Each row was made from one walk, in order. Every step used is in the known rows, and no mark comes twice. Write each row's walk.
Known rows:
doke/gutil: [ 0.83  1.62 -0.05  0.67 -0.08 -0.22  1.25  0.56  1.36  0.14 -0.18  2.12
  0.57  1.99 -0.52  1.46  0.41 -0.12  0.07 -2.27  1.85  2.87  2.67 -2.17
 -0.53 -0.82  0.04 -0.63]
zinif/pili/tipalik: [ 0.79  1.92 -0.39  1.59  0.85  0.29  1.90 -1.86  0.41 -0.16 -0.67  3.00
 -4.21  1.73 -0.66  0.71  0.70 -0.46 -0.88 -1.11  0.46 -1.69  2.40 -2.30
 -1.39 -0.60  0.08 -1.56]
zepi/pili/doke: [ 0.31  1.93 -0.05  0.84 -0.32 -0.60  1.23  0.08  2.12 -1.90 -0.27  1.65
  0.73  2.32  1.16 -0.72 -0.27 -2.02  0.21 -0.21 -0.09  1.03  2.85 -0.83
  0.10 -0.92 -1.28 -0.21]
doke/pili/zepi/gutil/tipalik/vadafe: [ 1.34  1.28  0.17 -0.36 -0.81  0.64  1.81 -1.05  2.83  0.80 -0.30  2.81
 -3.20  1.60  1.38  0.22  0.61 -0.08  0.08  0.30  1.04 -0.35  2.75 -1.05
 -1.90 -1.11 -0.45 -0.49]
doke/pili/tipalik: [ 0.30  1.61 -0.69  1.59  0.49  0.00  2.06 -0.61  0.85  0.74 -0.57  2.49
 -1.22  1.42 -1.97  1.14  1.10 -0.05 -0.01 -1.22  1.14 -0.43  2.14 -2.39
 -1.19 -0.64  0.76 -1.64]
zinif/gutil/tipalik/vadafe: [ 1.63  1.38  0.91 -0.12 -0.53  1.15  1.98 -1.85  1.00 -0.05 -0.24  3.05
 -6.71  1.32  3.29  0.13  0.49  0.78 -0.30  0.15  0.45 -0.70  2.79 -1.39
 -3.27 -0.78 -0.86 -0.75]
semes/zepi/gutil: [ 0.89  1.97 -1.16 -1.07  0.40 -1.89  0.52  0.09  4.42  1.60 -0.38  1.31
  1.68  2.04  1.41 -0.16  0.52 -2.17  0.95 -1.95 -0.48  0.16  2.39 -2.43
 -3.18 -0.98  0.05  0.05]
pili/tipalik/gutil/zepi/semes: [ 1.64  1.94 -1.63 -0.41 -1.38 -2.29  1.49 -1.31  1.16  1.93  0.03  2.32
 -2.03  1.43 -1.44  2.45 -0.12  0.25 -0.92 -1.67 -0.32  1.98  3.24 -2.33
 -1.27 -1.16 -1.19 -1.80]
gutil/tipalik/vadafe: [ 1.79  1.34  0.65 -0.51 -1.55  1.39  2.17 -1.65  2.78  0.19  0.06  3.09
 -6.00  0.93  1.96  0.33  0.20  0.95 -0.28  0.14  0.57  0.04  3.15 -1.30
 -3.69 -0.75 -1.00 -0.36]
doke/gutil/tipalik: [ 1.04  1.68  0.63 -0.40  0.57  0.86  1.65 -0.51  0.64  1.87 -0.55  2.53
 -3.61  1.82 -0.50  1.39  0.93  0.57  0.31 -0.57  1.72  0.35  2.52 -1.89
 -1.44 -0.66  0.18 -0.80]
semes/zepi/gutil/tipalik/vadafe: [ 1.39  1.60  0.13 -2.05 -0.81  0.34  1.57 -1.43  4.95  0.82 -0.16  2.46
 -4.76  1.33  2.68 -0.36  0.54 -0.65  0.52  0.19  0.14 -0.59  2.96 -1.35
 -4.23 -0.91 -0.62  0.02]
semes/zepi/gutil/doke/pili: [ 0.30  1.80 -0.82  0.30  0.48 -0.78  1.43  0.68  1.20  0.30 -0.53  1.14
  1.92  1.80 -0.06 -0.02  0.86 -1.19  1.39 -0.75 -0.27  1.53  2.43 -1.90
  0.49 -1.33  0.16 -0.93]
zepi/gutil: [ 1.45  1.80 -1.13 -1.18  0.19 -1.20  1.05  0.21  1.90 -0.04 -0.33  1.96
  0.50  1.81  1.53  0.17  0.42 -2.09  0.76 -1.36 -0.12 -0.18  2.41 -2.10
 -1.65 -0.74 -0.27  0.17]
gutil/zepi: [ 1.21  1.72 -0.50  2.52 -1.23 -1.15  1.25 -1.42  2.08  2.10 -0.34  2.11
  0.24  1.57 -0.44  1.20  0.22  0.80 -0.95 -2.62  0.66  1.84  3.08 -2.87
 -1.58 -0.87 -0.39 -1.30]
pili/tipalik: [ 0.70  1.75 -0.25  0.85  0.23 -0.26  1.83 -1.65  1.90  0.54 -0.28  2.83
 -3.11  1.29 -1.08  0.77  0.65 -0.17 -0.75 -1.18  0.46 -1.11  2.62 -2.49
 -2.66 -0.41  0.21 -1.02]
semes/zepi/pili/doke/gutil/tipalik/vadafe: [ 0.44  1.72  0.73 -1.20 -0.68  0.69  1.54 -0.85  5.31 -0.39 -0.19  2.28
 -3.97  1.95  1.82 -0.47  0.46 -0.66  0.44  0.59  1.30  1.08  3.08 -0.55
 -2.11 -1.11 -0.77 -0.37]
tipalik/vadafe: [ 1.75  1.29  0.13  0.66 -2.15  0.62  1.89 -0.99  3.26 -1.21  0.31  2.76
 -2.68  0.99  2.08  0.27 -0.35  0.47 -0.53 -1.13  0.49  1.84  3.32 -1.57
 -3.20 -0.89 -1.17 -0.23]
zinif/pili/doke: [ 0.34  1.71  0.99  2.51 -0.36  0.21  1.74 -1.03  0.38 -2.71 -0.45  1.78
 -1.82  2.11  0.51 -0.13 -0.25 -0.65 -0.70 -0.56 -0.38  0.82  3.16 -1.33
  0.72 -0.84 -1.65 -1.04]
tipalik/gutil/doke: [ 2.08  2.00  1.36  0.95 -1.07 -0.19  2.03 -0.51 -1.01 -2.81  0.08  2.13
 -2.04  1.34  1.67 -0.03  0.03 -0.02  0.45 -0.47 -0.69  2.69  3.95 -1.13
 -0.29 -0.85 -1.19 -0.38]
semes/zepi: [ 0.75  1.77 -0.30  1.64 -0.53 -1.15  0.84 -0.59  4.13  2.58 -0.18  1.60
  0.98  1.68 -0.09  0.51  0.08  0.09 -0.01 -2.65 -0.25  1.72  2.78 -2.76
 -4.18 -1.04 -0.08 -0.61]
gutil/doke: [ 1.12  1.74  0.43  0.90 -0.49  0.14  1.80 -0.90  0.38 -0.69 -0.01  2.17
 -2.02  1.27  0.70 -0.13 -0.07  0.18 -0.44 -0.51 -0.84  1.54  3.50 -1.69
 -0.53 -0.87 -0.92 -0.43]
pili/doke/gutil: [-0.10  1.55  1.06  0.81 -0.20 -0.31  1.43  0.24  2.08 -1.91 -0.16  1.63
 -0.02  2.22 -0.58  0.58  0.22 -0.72 -0.32 -1.22  1.38  3.12  3.18 -1.48
  1.04 -0.76 -0.84 -0.60]
gutil/tipalik: [ 1.52  1.63  0.49  0.07  0.04  0.80  1.80 -1.29  0.16  2.34 -0.48  2.70
 -4.21  1.38  0.07  1.01  0.54  0.77  0.09 -0.37  0.45 -0.89  2.57 -2.02
 -3.08 -0.58 -0.29 -0.66]

Which walk is each row?
[ 1.67  2.10  1.34  0.58 -0.43 -0.30  2.28 -1.34 -0.28 -2.87 -0.01  2.48
 -4.15  1.23  0.77 -0.22  0.51 -0.32  0.08  0.00 -0.58  1.22  3.81 -1.22
 -0.48 -0.63 -0.72 -0.66]  pili/tipalik/gutil/doke
[-0.46  2.01  0.22  0.29  0.45 -1.02  0.73  0.85  3.92 -0.93 -0.39  1.24
  2.13  2.82  0.00 -0.05  0.32 -2.00  0.58 -1.17  1.38  2.93  2.75 -1.18
  0.48 -1.16 -0.36 -0.49]  semes/zepi/pili/doke/gutil
[ 0.47  2.31 -1.42  0.86  1.40 -1.41  1.09 -1.49  1.73  1.33 -0.88  2.70
 -1.86  2.30  0.25  0.24  1.13 -1.51 -0.50 -1.13  0.99 -1.67  1.93 -2.24
 -1.18 -0.80  0.69 -1.52]  zinif/gutil/zepi/pili/tipalik
[ 1.07  1.43  0.14  0.11 -1.34  0.55  2.20 -2.02  4.17 -1.23  0.17  3.29
 -5.09  0.88  1.07  0.16  0.24  0.20 -0.90 -0.52  0.60  0.01  3.20 -1.65
 -3.43 -0.61 -0.62 -0.62]  pili/tipalik/vadafe
[ 0.76  2.22  0.35  1.59 -0.97 -1.42  1.23 -0.36  1.97 -2.31 -0.41  1.54
  1.13  2.46  1.08 -0.45  0.02 -1.89  0.30 -0.55  0.35  2.09  3.36 -0.79
  0.68 -0.99 -1.30 -0.66]  tipalik/gutil/zepi/pili/doke
[ 1.27  2.51  0.58  0.20  0.03 -0.92  1.68 -0.86  1.31 -1.93 -0.23  2.13
 -2.03  1.78  1.12 -0.71  0.58 -1.40  0.76 -0.03 -0.54  1.06  3.39 -1.04
 -0.97 -0.99 -0.30 -0.56]  semes/zepi/pili/tipalik/gutil/doke
[ 0.72  1.18 -0.01  4.08 -0.63 -0.55  1.23  0.09  0.35  2.57 -0.39  2.27
  3.48  2.20 -2.19  1.60  0.03  0.98 -1.11 -2.38  1.37  2.02  2.53 -2.13
 -0.18 -1.34  0.14 -1.34]  doke/pili/zepi
[ 0.86  1.17 -1.89  0.97 -0.95 -1.50  1.08  0.24  0.30  3.96  0.02  2.21
  2.15  1.89 -2.92  2.75 -0.73  0.91 -1.45 -1.98  0.08  2.39  2.53 -2.23
 -0.21 -1.73 -0.93 -1.62]  doke/pili/zepi/semes
[ 0.03  1.75 -0.07  1.43  1.42 -0.08  2.15 -1.10 -0.81 -0.51 -0.68  2.46
 -2.99  1.60 -0.65  0.32  1.34 -0.16 -0.21 -0.21  0.36 -0.90  2.23 -2.05
  0.38 -0.75  0.56 -1.91]  zinif/gutil/doke/pili/tipalik
[ 0.72  1.28 -1.53  0.89 -0.92 -1.36  1.28 -0.07  0.04  3.40  0.05  2.13
  1.36  1.80 -2.77  2.21 -0.75  0.95 -1.54 -1.17 -0.58  2.55  2.88 -1.89
  0.80 -1.82 -1.18 -1.59]  gutil/doke/pili/zepi/semes
[ 0.70  1.86 -0.89 -0.01 -0.71 -0.20  1.59 -1.32  5.24 -0.77 -0.17  3.00
 -3.11  1.71  0.94  0.15  0.68 -0.92 -0.45 -0.52  1.91  0.69  2.89 -1.37
 -1.48 -0.94 -0.01 -0.87]  doke/gutil/zepi/pili/tipalik/vadafe
[ 1.73  2.54  0.08  0.46 -0.02 -1.37  1.39 -0.30  1.81 -1.05 -0.31  2.31
 -0.65  2.12  1.03  0.28  0.70 -1.80  1.21 -1.24  0.64  0.74  2.74 -1.41
 -2.71 -0.83  0.31 -0.65]  semes/zepi/pili/tipalik/gutil
[ 0.07  2.07  0.04  1.68  0.24 -1.47  0.97 -0.73  1.61 -1.03 -0.67  1.56
  0.54  2.71  1.64 -0.65  0.20 -1.78 -0.30 -0.56  0.14  0.81  2.78 -1.21
  0.97 -1.06 -1.02 -1.02]  zinif/gutil/zepi/pili/doke
[ 0.68  1.52 -0.41 -0.92 -0.61  0.36  2.35 -1.12  3.53 -2.14 -0.10  2.70
 -4.02  1.04  1.13 -0.42  0.85 -0.92  0.22  0.58  0.40 -0.19  2.96 -1.21
 -0.90 -0.87 -0.31 -0.82]  zepi/gutil/doke/pili/tipalik/vadafe
[-0.09  2.03  0.70 -0.69  1.01  0.05  1.16 -0.29  3.00  1.29 -0.71  1.76
 -2.21  2.49 -0.34  0.13  0.92 -0.99  0.72  0.17  1.27  0.43  2.55 -1.11
 -0.90 -0.95 -0.07 -0.71]  semes/zepi/pili/doke/gutil/tipalik
[ 0.29  1.62 -1.49 -0.59 -1.08 -2.07  1.03 -0.58  2.56  2.10 -0.01  1.65
 -0.24  1.86 -2.19  2.23 -0.39  0.17 -1.38 -1.63  0.22  3.37  3.27 -2.23
  0.74 -1.35 -1.59 -1.66]  pili/doke/gutil/zepi/semes
[ 0.19  2.31 -1.55  0.42  0.95 -1.19  1.14 -0.89  3.33  1.22 -0.73  2.62
 -0.66  2.28 -1.13  0.61  1.15 -1.52 -0.23 -1.31  1.86 -0.26  2.24 -2.05
 -0.59 -0.83  0.89 -1.32]  doke/gutil/zepi/pili/tipalik
[ 1.43  2.05  0.01  2.65 -1.04 -1.35  1.90 -1.22  0.77  0.07 -0.53  2.23
 -0.40  1.67 -1.00  1.50  1.05  0.34 -0.02 -2.10  1.43  1.90  3.13 -2.27
 -0.55 -0.81  0.18 -1.95]  doke/pili/tipalik/gutil/zepi
[ 0.12  1.73 -0.27  1.32  0.59  0.21  2.25 -1.02  0.58 -0.17 -0.51  2.45
 -2.46  1.26 -1.80  0.42  1.07 -0.03 -0.12 -0.27  0.45 -0.34  2.52 -1.98
  0.05 -0.75  0.38 -1.63]  gutil/doke/pili/tipalik
[ 0.22  1.65  1.39 -0.26  0.49  0.80  1.75 -0.81  1.11  0.37 -0.54  2.15
 -3.99  1.96 -0.56  0.73  0.79  0.13  0.02  0.22  1.34  0.58  2.96 -1.29
 -0.37 -0.62 -0.56 -0.75]  pili/doke/gutil/tipalik
[ 2.17  2.00  0.41  2.29 -1.78 -1.42  1.47 -1.07  0.71 -0.06 -0.22  2.11
  0.19  1.68  0.42  1.32  0.37  0.55 -0.16 -2.62  0.85  3.00  3.51 -2.35
 -1.29 -0.87 -0.53 -1.19]  tipalik/gutil/zepi
[ 0.01  1.87  0.37  2.48 -0.43 -0.90  1.25 -1.20  1.96 -0.22 -0.63  1.68
 -0.13  2.45 -0.99  0.94  0.56  0.05 -1.05 -1.97  1.55  2.99  3.23 -2.05
  1.91 -1.02 -0.70 -1.71]  zinif/pili/doke/gutil/zepi
[ 0.58  1.45  0.29  0.72 -0.25  0.66  2.39 -1.56  1.71 -2.07 -0.18  2.91
 -5.16  1.18  1.60 -0.17  0.83  0.15 -0.46  0.25  0.55 -0.07  2.84 -1.33
 -0.93 -0.90 -0.33 -1.39]  zinif/gutil/doke/pili/tipalik/vadafe
[ 0.67  1.76 -0.33  1.78 -0.72 -1.15  1.06 -0.68  2.49  1.63 -0.42  1.92
  0.97  2.01 -1.10  1.70  0.62  0.59 -0.78 -2.87  1.90  3.15  3.01 -2.73
 -0.09 -0.95  0.04 -1.43]  doke/gutil/zepi
[-0.10  1.70  0.91  1.52  0.24  0.16  1.51  0.00  0.91 -2.50 -0.47  1.74
 -0.70  2.54 -0.22  0.64  0.32 -0.86 -0.36 -1.17  1.32  2.50  3.06 -1.34
  1.98 -0.93 -0.91 -1.09]  zinif/pili/doke/gutil
[ 0.83  2.28 -1.56  0.53  0.24 -1.36  0.41  0.57  3.67  2.33 -0.42  1.66
  2.98  2.43  1.11 -0.11  0.10 -1.86  0.99 -1.94  0.17  1.03  2.10 -1.90
 -3.09 -1.36  0.28 -0.28]  semes/zepi/pili
[ 1.16  1.65 -2.12  0.05 -0.51 -2.26  0.89 -1.07  0.13  3.37 -0.19  2.02
 -1.19  1.81 -0.36  2.25 -0.27  0.61 -1.47 -2.17 -0.68  1.53  2.60 -2.83
 -0.85 -1.39 -1.23 -1.92]  zinif/gutil/zepi/semes
[ 1.37  1.70  0.82  0.51  1.32  0.48  1.57 -1.36 -1.78  1.86 -0.77  2.63
 -5.31  1.88  1.66  0.74  0.95  0.48 -0.03 -0.39  0.28 -1.74  2.13 -2.06
 -2.51 -0.63 -0.11 -1.16]  zinif/gutil/tipalik
[ 0.67  1.56 -0.22  1.93 -0.29  0.37  2.05  0.39 -0.98 -0.32 -0.35  1.75
  0.83  1.42 -0.75  0.62  0.48  0.33  0.60 -0.77  0.17  2.20  2.70 -1.84
  0.93 -1.16 -0.19 -1.30]  gutil/doke/pili
[ 0.73  1.35  1.45 -0.60 -1.22  1.33  2.12 -1.35  3.38 -1.35 -0.02  2.68
 -5.74  1.41  1.40  0.13  0.37  0.39 -0.26  0.65  1.33  1.17  3.46 -0.68
 -1.56 -0.81 -1.26 -0.46]  pili/doke/gutil/tipalik/vadafe
[ 2.08  1.86 -1.61 -0.11 -1.84 -2.23  1.30 -0.57  0.54  1.98  0.11  2.01
 -0.51  1.49 -0.82  2.59 -0.47  0.53 -0.74 -2.09 -0.47  3.19  3.36 -2.30
 -1.11 -1.35 -1.51 -1.51]  tipalik/gutil/zepi/semes
